Each row comes from the steps of one walk. Every step used is in the known rows, and no mark comes twice. Write the walk behind each row, first mark first.
In the rows, 128 means zero.
Known rows:
vadovi, bekasem, bamup, mifen: [ 84 121 106 109 156 130 123  91 189 123 106 124 137 102 150 181 144 115
 124 118 135 114 118 117  54 115 130 100  95 110  90]
vubo, bekasem: [108 110  90 155 126 132 107 176 157 129 146 102 168 164 143  73 135 143
 119 106 150 111 146 152 219 136 119  93  64 162 173]
bivo, bekasem, vadovi: [146  82 136 156 114 136 140 124 101 141 133 135 145  80 141 140 125 134
 134 121 124 120 156 143 190 141 146 147  98 210 192]
vadovi, bekasem: [ 59 110 131 140 128 131 106 128 180 146  79  99 149 133 156 178 149 131
 149 105 153 117 124 147  70 116 141 114 110 133 140]
bekasem, bivo: [148 117 101 129 146 144 109 148 141 140 153 139 167 125 124 145 142 108
 142  94 115 130 131 143 174 125 149 108 114 153 155]
bekasem, bamup, mifen, linugig, neluv, rupi: [136 123 142  97  67 129 128  87 135 116 136 135 151 152 134 170 108 142
 135 146 123  98 120 110 121 139  87 113 154 113  75]
bivo, bekasem, bamup: [171 126 133 142 139 135 125 110 171 121  88 140 153  52 118 146 127 119
 124  89  81  99 153 100 102 145 143 109  89 195 169]
bivo, bekasem: [128 109 140 152 117 133 124 141 157 127 113 134 135  86 123 140 123 125
 153  96 119 111 151 117 151 138 142 139  99 192 172]
linugig, bekasem: [129 116 115 146 138 131 121 141 124 133 137  89 126 179 123  98 134 141
 109 134 134 147 142 126  82 144 148 141  81 138 136]
leduv, linugig, neluv: [ 88 105 175 163 148 139  98 164  74 167  83 104 127 153 137 120 103 128
 149 112 166 124 124 161 163 130 140 192 142 102 190]
neluv, bamup, mifen, bivo, bekasem: [ 94 152 140 137 137 129 191 139 146 100 113 207  64  95 111 151 113 119
 152 167 118 139 115 106 200 117 120 136 134 118 164]
vadovi, bekasem, bamup, mifen, bivo: [ 89 146 108 104 182 138 168  96 213 110  59 151 126  87 138 186 139 124
 126 132 123 132 116 109  65 117 136  81 123  79  85]
mifen, bivo, bekasem: [130 135 141 147 142 142 170 146 181 115  68 162 128  70 110 144 121 133
 154 111 107 130 148 109 159 142 148 121 128 159 168]
gukit, bekasem: [148 109 150 142 152 138 121 143 145 129 106 112 122 115 133 144 122 114
 145 105  98 114 143 150 114 123 134 117  82 181 164]
rupi, neluv, linugig, bekasem, bamup: [221 132 112 129 183 118 129 126 103 134 123 147 132 119 108 123 142 118
  64 147  59 146 137  95  22 133 164 196 146 134 149]
bamup, mifen, bivo, bekasem: [116 129 126 128 149 138 183 143 176 100 114 178  97  73 110 140 113 123
 161 132 126 138 142 100 193 129 138 135 123 130 118]
rupi, neluv, vadovi, bekasem: [142 151 144 127 156 120  89 135 133 156 112 108 179 112 143 156 152 113
 163  88 147 139 120 157  94 107 135 156 134 113 116]
mifen, linugig, neluv, vadovi, bekasem: [ 75 162 195 134  72 123  83 126  77 150  72  66 144 157 142 121 123 138
 178 108 175 121 105 173  88 121 109 106 184 105  96]
vubo, bekasem, bamup, mifen, linugig: [136 123  71 113  96 118 115 147 163 106 166 123 152 148 131  55 139 144
 102 113 146 103 135 126 203 129 102  51 135 133 107]
rupi, neluv, linugig, bekasem, bivo: [212 120  93 123 192 131 122 164  74 141 162 181 141 164 105 131 146  99
  98 155  72 166 126 119  99 117 185 198 175 130 150]
mifen, bivo: [118 139 129 141 141 137 160 147 180 126  94 128 130 104 120 137 133 142
 138 113 127 139 139 129 150 136 135 117 124 124 155]
bamup, mifen, linugig, bekasem, bivo: [143 116  78  99 119 131 123 149 107 119 195 141 123 202 109  87 141 122
 128 148 146 160 121 123 144 122 150  98 178 104  71]
mifen, bivo, bekasem, bamup: [170 152 131 136 164 144 171 115 199 107  36 167 144  39 104 153 124 126
 127 101  72 116 149  88 112 151 148  93 117 165 163]
leduv, linugig: [116  90 142 161 155 125  98 169 139 165  68 120 131 121 136 129 132 135
 133  89 160 132 130 141 142 128 139 167 131 125 189]
vubo, bekasem, bamup: [152 126  81 144 147 134 109 148 170 122 122 107 183 134 137  79 138 137
  91  96 109  98 148 133 166 143 121  65  55 164 169]
vubo, bekasem, bamup, mifen: [135 120  66 123 155 130 122 140 164 107 172 125 153 134 138  74 130 128
  95 119 131 108 142 123 205 133 109  80  52 135 119]
bekasem, bamup: [152 129 121 135 137 130 117 111 172 133 113 108 156  85 128 142 139 129
 107  90  99 110 140 120  93 140 128 107  86 158 157]

Write each row's walk:
[ 46 145 163 140 100 128 139 128  60 125 202 134  68 176 134 130  97 115
 149 179 156 125 100 160 203 110 101 175 118  93 161]
linugig, neluv, bamup, mifen
[138 124 106 114 141 128 129 105 167 117 163 125 125  86 130 134 130 119
 112 114 118 119 136 112 128 127 117 121  81 129 104]
bekasem, bamup, mifen
[115 110 159 137  93 143 117 117 126 139 122 116 168 169 146 184 105 140
 149 138 126 105 131 130 131 147 106 153  86 139 138]
linugig, neluv, rupi
[111 133 123 110  71 100 134 155 113 131 224 170 102 155 124 127 142 122
 149 151 158 136  99 151 205  90 120 167 236  99 156]
rupi, neluv, bamup, mifen, linugig
[ 88 117 104 124 156 146 101 135 171 146  95 140 174 141 148 192 156 105
 154 103 131 125 113 149 104 109 161  87 127 137 137]
vadovi, bekasem, bivo
[171 125 109 123 173 118 140 110 106 115 136 142  71 122 116 109 125 125
  57 170  85 149 131  77  33 136 132 168  95 117  92]
neluv, linugig, bekasem, bamup, mifen
[167 121 128 112 180 137 136 106 155 107 132 141 108  83 126 150 117  99
 119 119  79 111 139 123  99 118 124 101  67 158 113]
gukit, bekasem, bamup, mifen
[ 84 123 112  99  95 116 116  96 194 124 100 122 134 119 146 163 152 132
 132 115 150 110 112 122  56 111 124  69 177 106  80]
vadovi, bekasem, bamup, mifen, linugig
[112 107 118 126  71 107 156 123  39 132 196 134  67 215 139  83 136 153
  94 209 168 161 105 150 166 122 121 136 174 114 143]
neluv, bamup, mifen, linugig, bekasem, vadovi
[184 166 135 116 177 123  93 104 148 147  85 113 195  83 137 166 155 108
 135  79 109 126 121 137  44 115 131 129 122 119 114]
rupi, neluv, vadovi, bekasem, bamup
[137 150 107 110 169 135 176 110 186 104 115 151 117  73 116 140 127 127
 113 128 107 136 135 100 135 133 124 102 110  98 102]
bekasem, bamup, mifen, bivo
[113 161 180 120  68 117 104 134  45 130 182  82 104 140 119  71 101 134
 173 122 177 136 119 156 196 125  85 140 164  94  63]
bamup, mifen, linugig, neluv, vadovi
[ 59 165 175 143 130 144 193 133  83 102 134 192  55 127 111 144  83 114
 170 190 124 132 110 128 224 120 121 163 148  99 165]
linugig, neluv, bamup, mifen, bivo, bekasem
[166  89 126 157 143 120 143 128  43 152 125 117  94 147 138 106 133 150
  63 178 109 159 141 129  90 144 150 188 108 164 166]
neluv, linugig, bekasem, vadovi
[ 98 106 149 108  43 127 125 117 119 123 162 128 135 187 139 161 105 147
 163 155 161 112 119 127 163 135  88 140 167 110  83]
bamup, mifen, linugig, neluv, rupi
[137 126 112 103  85 114 123 109 163 117 153 122 124 100 122 115 138 135
 120 107 133 116 128 116 124 126 114  91 165 128  94]
bekasem, bamup, mifen, linugig
[181 118 119 140 164 115 128 157  88 140 152 141 118 154 115 118 138 124
  92 155  97 160 136 116  69 125 166 222 156 129 153]
rupi, neluv, linugig, bekasem
[113 111 106 114  89 114 128 142 120 117 178 100  95 195 118  75 133 149
 122 153 170 153 129 120 119 131 131 127 161 108  77]
bamup, mifen, linugig, bekasem
[124 161 139 100 108 110  96  91 149 129  84 107 132  97 137 135 147 130
 137  95 153 126 106 122  53 115  94  68 156  98  42]
neluv, vadovi, bekasem, bamup, mifen, linugig
[130 182 133 104 192 131 148  91 175 115  45 135 128  67 131 156 136 123
 132 114 124 147 112 108  64 121 108  81  99  70  49]
neluv, vadovi, bekasem, bamup, mifen, bivo
[119 136 156 114  81 133 134 107  97 106 147 139 117 100 110 119  97 120
 156 127 120  98 135 115 160 134 124 119 182 140 110]
bivo, bekasem, bamup, mifen, linugig, neluv
[140 114  64 139 155 148 100 184 144 130 161 140 194 175 133  85 141 118
 125 102 126 118 139 154 248 126 139  68  82 161 165]
vubo, bekasem, bivo
[207 126  97 108 191 116 143 120  96 120 177 167  99 124 109 122 133 109
  67 170  77 156 132  86  59 120 154 209 143 106  99]
rupi, neluv, linugig, bekasem, bamup, mifen
[151  90 113 147 136 134 138 124  71 149 159  89 134 176 141  96 137 151
  91 159 139 153 147 149 124 150 154 150  79 159 157]
linugig, bekasem, vadovi
[115  85 171 153 133 142 102 144 107 166  47 131 155 173 149 182 103 142
 146 128 150 114 121 134 132 143 115 190 120 108 169]
leduv, linugig, neluv, rupi
[152 122 122 111  85 120 134 110 166 106 132 154 122  70 111 127 126 126
 136 106 116 104 140  94 135 130 124  95 168 162 108]
bivo, bekasem, bamup, mifen, linugig
[ 67 123 153 119  58 124 121 139  85 124 197 102 106 164 127  99 105 134
 166 141 177 120 122 155 197 120 113 141 189 103 100]
bamup, mifen, linugig, neluv
[ 61 152 178 159  94 131 124 134  67 140 147 118 101 171 136 134 107 124
 145 157 136 115 105 170 171 123 113 160 124 122 206]
linugig, neluv, bamup
[151 126  92 114 166 132 137 105 131 112 165 110 109 149 118 102 128 126
  85 149 115 144 138  95  68 140 136 122  66 110  85]
linugig, bekasem, bamup, mifen
[153  91 113 137  78 119 132 130  72 148 149  86 133 189 136  76 144 167
  99 156 156 150 140 153 122 147 148 119 164 158 147]
mifen, linugig, bekasem, vadovi
[ 99 173 166 114 158 135 104  83  87 130 105  94 131 113 142 143 109 109
 148 124 141 122 110 138  81 119 100 123  86  82  55]
linugig, neluv, vadovi, bekasem, bamup, mifen
[ 69 133 135 125  53 102 132 141 124 124 182 148  75 155 130 116 136 138
 138 152 165 130  97 141 180 106  95 124 187 109 144]
neluv, bamup, mifen, linugig
[ 84 129 167 137  50 127 108 143  89 138 149  88 135 162 126 104 115 143
 162 117 156 112 127 166 156 133 123 127 192 132 151]
mifen, linugig, neluv
[173 149 110 118 200 127 185 110 131 102  91 167  62 106 103 115 123 132
  61 183  74 168 128  66  40 141 136 149 125  86  87]
neluv, linugig, bekasem, bamup, mifen, bivo
[197 152 146 133 144 117  98 150 104 150 163 107 171  98 120 112 139 117
 151  83 130 144 137 150 162 121 122 177 120 133 132]
rupi, neluv, vadovi
[112 179 186 122  93 125  85  92  93 142  50  73 161 125 134 131 127 133
 151  97 138 108 107 154  46 131 106  77 175 111  95]
mifen, linugig, neluv, vadovi, bekasem, bamup
